What can hang from each mark:
J384: J215
J544: J622 J973
J570: J622
J109: J215 J384
J973: J544
J215: J973
J622: J44 J424 J912 J973
J424: J544 J622

Each row was made from one small tree. The marks that hang from a mark follow it in brackets, in the order of their numbers. Every link used is in the known rows. Write each row's tree.
(in the rows, 128 means zero)
Known rows:
J424(J622(J44 J912 J973(J544))): [137 142 133  78 154 106 149 113 137 106 193 134 141 127 118 172 101  99
 116 131 158 149 177  84 170  69]
J570(J622(J44 J424(J544(J973)))): [127 148 151  88 147  61 158 125 116 153 198 140 169 147 120 132 123 140
 139 134 131 114 110 140 182  83]
J384(J215(J973)): [ 70 151 112 169 125  35 118 147 152 121 136 131 136 120  90  85 131  95
 146 124 169 126 153 110 128  66]
J109(J215): [ 79 137 118 125 117  22 110 134 136 123 168 136 145 119 121 120 142 110
 121 114 162  99 141 113 157  79]
J544(J622 J973): [150 130  93 126 143  77 117  87 113 130 177 111 178 162 115 164  89  72
 128 108 146 100 129 118 170  59]
J109(J384(J215(J973(J544)))): [ 85 114 119 158 132  44 129 128 193 137 151 161 133 128 119 113 131  85
 149 110 148 128 151 123 101  60]
J570(J622): [ 98 171 126 122 113  36 147 112 131 142 164  74 181 131 124 128 140 122
 149 136 137  76 107 112 191  64]
J973(J544): [115 147  94 144 142  72 127 105 138 141 161 109 164 140 135 140 119  99
 137 118 163 102 138  80 154  53]
J973(J544(J622(J44 J424 J912))): [169 136 121 112 170 133 176  91 143 153 198 154 139 144 146 151  99 111
 139 134 176 143 151 119 157  84]
J215(J973(J544(J622(J44)))): [106 135  94 144 128 127 120 109 166 157 181 136 139 120 117 119  86  76
 146 147 164 134 157 101 138  64]
J570(J622(J44 J424 J912 J973)): [152 176 146  89 150  87 183 101 110 138 197 131 150 122 110 134 143 156
 119 142 146 128 139 140 208  90]
J622(J44 J424(J544(J973)) J912): [149 141 152  87 143  89 176 125  94 128 192 171 132 131 112 134 110 130
 127 142 157 140 156 138 171  95]
J215(J973(J544(J622))): [107 133  81 149 123 118 121 103 171 155 167 109 150 127 117 123  94  70
 152 140 156 126 157  96 133  58]
J384(J215(J973(J544(J622)))): [105 131 102 160 147  79 122 128 174 138 155 136 137 135 117 110 109  86
 147 124 171 141 159 104 117  65]
J215(J973(J544(J622(J424 J912)))): [126 137  90 143 131 138 154 100 168 152 173 114 138 126 116 124 101  85
 154 149 159 144 169 113 136  72]
J215(J973): [ 63 157  94 162  95  63 115 127 142 132 144 104 149 109  84  92 121  83
 150 140 151 107 149 103 147  61]
J544(J622(J44) J973): [149 132 113 117 148  88 116  94 105 136 199 153 164 150 115 154  76  81
 119 118 158 113 129 127 175  68]
J973(J544(J622(J424))): [153 129  98 128 175 104 155  94 155 157 176 131 160 167 137 150 113  95
 149 111 161 130 130 110 144  73]
J109(J215(J973)): [ 58 134 104 139 100  50  99 138 154 129 169 132 134 101 106  99 130  97
 127 133 159 115 160 115 142  77]
J622(J44 J973): [118 157 119 116 150  51 111 114  98 124 176 168 140 122  85 126 126 112
 104 111 162 118 141 106 186  71]
J109(J215 J384): [ 78 104 133 118 113   9 120 128 174 129 170 170 135 124 129 132 149  99
 129 103 142 103 136 138 130  79]
J544(J622(J912) J973): [167 137 101 115 127  98 145  79 107 121 179  95 166 146 125 174  87  79
 124 129 153 105 151 121 181  63]
J424(J622(J912)): [ 96 153 136 100 113  60 165 127 141  95 156  83 156 130 112 152 119  89
 149 137 148 114 156  92 162  69]
J424(J544(J622(J44 J912) J973)): [160 114 135  76 124  85 137 109 111 131 187 134 144 145 130 168  77  86
 129 142 142 113 150 116 168  75]
J570(J622(J44 J424(J544) J912)): [133 161 167  77 127  74 196 123 124 146 190 127 146 125 133 129 131 152
 148 161 141 119 129 140 188  95]

Which tree is each row?
[104 104 118 148 138  60 135 120 204 144 158 166 132 138 124 124 120  76
 154 110 148 134 149 130  99  65]  J109(J384(J215(J973(J544(J622)))))
[162 131 117 116 175  98 142  98 105 141 203 173 162 165 105 148  91  97
 125 108 157 135 127 150 167  85]  J544(J622(J44 J424) J973)
[149 159 127  99 181  90 155 100 128 159 205 147 164 144 118 138 136 149
 122 120 144 136 124 126 190  80]  J570(J622(J44 J424 J973(J544)))
[ 87 142 103 169 142  63 116 136 163 133 148 133 139 125 110  99 119  96
 143 124 174 136 162  98 119  59]  J384(J215(J973(J544)))
[116 135 109 154 138  93 139 122 171 133 157 126 127 125 126 114 106  90
 145 138 177 144 174 107 123  68]  J384(J215(J973(J544(J622(J912)))))
[120 151 143  78 138  78 151 123 125  96 183 132 139 122  99 158 111 100
 117 132 153 139 172  96 178  75]  J424(J622(J44 J912 J973))
[ 75  94 110 134 109  66 107 123 205 147 183 170 126 109 134 123 128  87
 131 119 143 129 163 128 107  71]  J109(J215(J973(J544)) J384)
[ 58 104 120 133  94  38 109 133 193 137 172 168 123 104 114 109 136  87
 134 120 137 117 155 140 114  76]  J109(J215(J973) J384)
[159 135 100 121 142 115 156  82 149 144 174 101 151 140 153 165  99  89
 141 136 168 115 154  95 159  64]  J973(J544(J622(J912)))
[125 120 157  53 120  78 145 138 120 102 190 129 148 138 119 176  78  87
 131 145 134 131 168  97 160  72]  J424(J544(J973) J622(J44 J912))
[164 141 120  81 150  69 174 113 105 121 154 129 132 142  89 149 148 124
 126 123 137 137 168 119 174  87]  J622(J424(J544) J912 J973)
[144 131 110 122 160 107 134  95 147 157 191 148 151 145 146 151  90  90
 138 126 172 122 135  99 154  68]  J973(J544(J622(J44)))
[158 155 134  73 137  67 181 106 121 138 170  90 159 140 111 150 150 143
 135 138 121 118 141 128 196  82]  J570(J622(J424(J544) J912 J973))
[159 118 137  66 130  77 143 114 123 134 173 143 126 137 118 163  99  93
 132 140 142 121 157 110 172  83]  J424(J544(J622(J44 J912 J973)))
[148 136 116 103 157  77 124  98 122 137 183 161 142 141 100 148 106  90
 120 115 160 124 135 118 179  79]  J544(J622(J44 J973))
[167 141 105 101 136  88 152  84 123 123 163 103 143 138 109 163 115  87
 127 127 155 115 158 113 185  73]  J544(J622(J912 J973))
[167 139 121 108 134 111 144  86 101 125 201 138 151 134 129 164  73  88
 115 139 166 117 153 129 186  72]  J544(J622(J44 J912) J973)
[140 119 130  82 109  63 155 117 136 134 153 103 139 144 129 157 105  85
 158 146 141 100 147 107 159  79]  J424(J544(J622(J912)))
[132 158 149  86 119  61 197 117 131 142 167  85 159 136 129 137 145 143
 158 152 128 105 129 134 184  86]  J570(J622(J424(J544) J912))
[164 141 146  72 160  84 172 119  96 125 183 180 113 129  91 137 133 136
 116 133 153 154 169 129 180  98]  J622(J44 J424(J544) J912 J973)
[127 131 116 110 152  45 143 128 108 135 158 138 164 167  95 135 131 109
 142 106 134 117 127 125 151  78]  J622(J424(J544(J973)))
[120 135 125  88 168  82 120 122 144 116 191 150 153 144 106 163 103  91
 120 112 150 143 155  81 160  64]  J424(J622(J44 J973(J544)))
[153 130 115 121 181 115 154  98 149 161 194 165 149 157 138 145 102 103
 142 118 171 138 132 117 149  82]  J973(J544(J622(J44 J424)))
